Each row comes from the steps of one walk. Every step used is in the known rows, and no mark comes twice. Write the walk behind each row, first mark first.
Known rows
mapag > reda > surave: [ 12   5 -10   4  -3   9  -3   4  23   8   5  -2   7 -18   5  -2  -2  12
  -4  -6  -6  -1  -4 -17  -3  -8   8]
pufu > mapag > pumap > dabid > reda: [ 10   8   0  12  -7  10  -5   6  23  10   5  -2   4 -31  -3   9  -1   9
  -4   2   2   2  -5 -15 -12 -12  -1]
surave > pufu > mapag > pumap > dabid: [  9   8  -1   9  -9   4  -7   8  13  10   4  -1   9 -22  -3  13   0   7
  -1   2   3   3  -5 -15 -11  -7  -3]
pumap > dabid > pufu: [ 10   4   1  16 -11   8  -3  -1  29   9  -2   0   0 -26  -5   0   0  11
   2   0   1   6   0  -6  -5  -3  -4]
dabid > reda > surave > pufu > mapag > pumap: [ 12  13  -6   0  -9   5  -7   8   8   5   9  -2  13 -28   0  10  -4   6
  -4  -3   5   2  -9 -22  -6 -10   5]
pufu > mapag > reda: [ 10   4  -6  11   1   6  -4   6  11   8   5   0   9  -4   2   4  -2   8
  -8   5  -5   0  -1 -18 -10  -9   1]
dabid > pufu > surave: [ 10   4  -3  -1   0   8  -1  -2  16   7   0   1   3  -8  -3   0  -4  11
  -9   4  -3   7   1 -10  -5   2  -6]
reda > surave > pufu > mapag: [ 12  10  -3   5  -4   2  -7   4  -5   4   3   1  10 -18  -2   9  -2   6
  -1  -4   7   4  -5 -20  -4  -5   3]
kipul > mapag: [ 11   5  -3   9   6  -1  -9   4   0   7   1   1   5 -11  -4   1   2  14
  -6  -3  -1   1  -3  -8  -5  -3   4]
reda > surave: [ 12   7  -6   4  -2   8  -4   1  12   7   1  -1   3 -24   1  -1  -1  12
  -3  -7   1   2  -4 -13  -1  -5   7]
fusaz > pumap > surave > pufu: [  8   5  -6   7  -5   3  -9   8  -5   6   4   0   9  -4  -1  -1  -1   4
  -6  -4  11   4  -4 -15  -5   2   9]
pumap > dabid > pufu > mapag > reda: [ 10   4   0  21 -13   9  -2   2  31  10   3   0   5 -19  -1   1  -1  11
   2   5  -3   3   1 -15 -11 -10  -8]
reda > surave > pufu: [ 11   9  -6   0  -5   2  -7   4   3   5   3  -1  10 -20  -1   6  -1   8
  -2  -8   6   4  -7 -14   0  -2   7]
pumap > mapag: [12  6 -9  1  2  2 -2  3 14  8  0 -1 -2 -7  0  6 -1  9 -8 -5 -4  1 -3 -7
 -4 -3  4]
fusaz > pumap: [  7  -1  -2  11  -1   8  -8   6   3   8   0   0   5 -13   0  -5  -4   6
  -8   1   4   5  -1  -8  -7   0   6]
dabid > pufu: [ 11   6  -4  10  -6   5  -5   0  18   8   0   1   4 -14  -1  -3  -3   9
  -4   2  -2   4   0  -8  -3  -2   0]
kipul > mapag > reda > surave > pufu: [ 12   8  -8   4  -2  -1  -9   8   6   6   7  -1  14 -15   0   4   2  14
  -2  -9  -1  -1  -7 -17  -3  -5   6]
fusaz > pufu > surave > reda: [ 10  -1   3  10  16  11  -2  -5   4   4   0  -3   2   3  -2   5  -3  18
  -9  -1 -11   1  -1 -17  -6   2   6]
surave > pufu > mapag: [  9   8   0   6  -1  -1  -8   6 -10   5   3   1  12  -6  -4  11  -1   4
  -6   3   6   5  -4 -15  -8  -3   1]
dabid > reda > surave > pufu > mapag: [ 12  12   0   3  -6   4  -7   5  -4   2   6   0  12 -23  -4  11  -3   5
  -3  -4  11   5  -8 -21  -4  -7   5]
kipul > surave > pufu > mapag > pumap > dabid: [ 10   8   2   5  -4  -3  -6   7  11   8   4   0   8 -17  -5  15   4  10
  -6   0   9   3  -6 -10 -10 -11  -5]
pumap > dabid > reda > surave > pufu: [ 11  10   4   6 -13   8  -7   4  16   5   4  -2   8 -35  -6  11   1   8
   2  -9  12   6  -9 -13  -2  -5   5]
pumap > surave > pufu: [ 10   9  -8   2  -2  -1  -8   6   0   6   4  -1   9  -2  -2   5   2   7
  -6  -6   8   2  -5 -16  -2  -1   8]
fusaz > pufu > mapag > pumap: [ 12   6  -3  10   9   7  -6   1  10   8   2  -1   2 -15   0  10  -1  15
  -4   0  -5  -3  -4 -17 -11  -9   5]
pufu > surave: [  9   3  -3  -4   8   8  -2   2   6   7   1   0   3  -5  -3   5  -2  11
 -13   2  -2   5  -1 -12  -6   1   0]
fusaz > reda > surave > pufu > mapag > pumap: [ 12   7  -3   6  -9   5  -9  10  -1   8   5  -1   6 -25   4   6  -3   4
   2  -4   6   1  -4 -18  -7  -6   3]

Write each row's walk
[ 12  12 -10   0  -7   3  -7   7   7   7   6  -1  11 -24   2   8  -3   8
  -2  -3   1   1  -6 -21  -6  -7   3]	reda > surave > pufu > mapag > pumap
[  9  10   2   8 -11   5  -8   9  14   8   7  -2  11 -27  -5  15  -1   5
  -3   2   7   4  -7 -16 -11  -8  -1]	surave > pufu > mapag > pumap > dabid > reda
[ 11   8  -9  10  -8   5  -4   2  21   9   3   0   6 -19   2  -1  -4  10
  -4   6  -7   1   0 -14  -9  -8  -4]	dabid > pufu > mapag > pumap
[ 10   6   1  -2   3  -6  -8   6  -4   5   2   1  11  -1  -5  10   3   8
 -13  -3  10   5  -7  -5  -3  -4   3]	kipul > surave > pufu
[ 10  11 -15  -2  -5   0  -8   9  11  10   7  -2   9  -8   1   5   1   9
  -7  -6   1  -1  -6 -18  -3  -3   9]	mapag > pumap > surave > pufu
[ 10   2  -4  12  -9  14   1  -1  38  11   2  -3   2 -18   0  -4  -4  15
  -3   5 -16   3   2 -14  -6   1  -8]	mapag > pumap > dabid > pufu > surave > reda
[ 13   6  -8  10  -2   9  -3   4  15   7   5  -1   8 -17   4   1  -3  11
  -3  -2  -4  -1  -2 -22  -7 -11   3]	pufu > mapag > reda > surave
[ 13   9  -3   3  -4   9  -5   2  14   5   4  -2   5 -28  -1   2  -3  10
  -5  -7   5   3  -6 -14  -1  -7   9]	dabid > reda > surave
[ 11   9 -16   2  -2   5  -5   6  20  11   5  -3   2 -12   4  -2   1  13
  -8  -5  -4  -3  -3 -17  -4  -7   9]	mapag > pumap > surave
[ 10   6  -3  13  -6   8  -4   5  21  11   2  -2   2 -26  -1   6   0  11
  -2   3  -2   1  -2 -14 -11  -9  -3]	pufu > mapag > pumap > dabid
[  7  -4   5  21 -10  16  -1  -2  22   7  -1  -2   2 -13  -3  -9  -7  11
  -3   7  -6   9   5 -11  -8   6  -7]	fusaz > pumap > dabid > pufu > surave > reda
[ 11   4   2   5  -7   5  -9   7  -3   6   2  -1   5 -22   1   4  -1   4
   2  -8  10   4  -5 -11  -1  -1   6]	fusaz > reda > surave > pufu
[ 11   7  -9   1  -7   4  -6   7  15   7   7  -2  14 -15   3   5  -1   8
  -3  -6  -1   1  -7 -18  -2  -5   8]	mapag > reda > surave > pufu
[ 14   6 -16   0  -3   6   1   4  29   9   4  -3   1 -15   6   2  -2  12
  -4 -10 -10  -3  -4 -15  -2  -8   6]	pumap > mapag > reda > surave
[ 12   7   2   9  -9  13  -4   1  25   7   2  -3   1 -40  -4   4   0  12
   1  -8   8   4  -6 -13  -2  -8   5]	pumap > dabid > reda > surave
[ 11   9  -9   7  -3   0  -6   9   3   7   9  -1  13   5   1   7   1   7
  -6  -1   3  -1  -4 -25  -8  -8   4]	pumap > surave > pufu > mapag > reda
[ 11   5   3  16   4  10  -5   0  21  10   1  -2  -2 -26  -3  13   2  17
   2  -2  -2  -1  -4 -15 -13 -11   1]	fusaz > pufu > mapag > pumap > dabid
[ 11   7  -2  14  -4   4  -4  -1  10   6   0   2   5 -13  -2   0  -4   8
  -3   5   0   5   1 -13  -7  -6  -5]	dabid > pufu > mapag
[  9   0  -2   6   6   9  -2   0   5   6   2  -2   5   3   0   0  -4  12
 -13   3 -11   3   1 -16  -5   3   1]	pufu > surave > reda
[ 11   7  -4  15 -10   4  -6   2  31  12   2   0   2 -31  -3  -2   2  18
   3  -1  -6   1  -1  -6  -7  -6  -5]	kipul > mapag > pumap > dabid > pufu
[ 13   9 -14  21  -9   6  -2   0  21   9   6  -3   5  -7   5 -10  -4  13
  -3   3 -12  -3   2 -24  -5  -7   1]	dabid > pufu > mapag > pumap > surave > reda
[ 12   4  -9  17   0   5  -4   1   9   7   3  -3   4   1   2  -7  -1  12
  -7  -4  -6  -2   0 -19  -1  -2  10]	pumap > surave > reda
[  8   4  -8  12  -6   4  -8  11  -2   7   8   0  14   3   2   1  -2   4
  -6   1   7   2  -2 -24 -11  -4   5]	fusaz > pumap > surave > pufu > mapag > reda
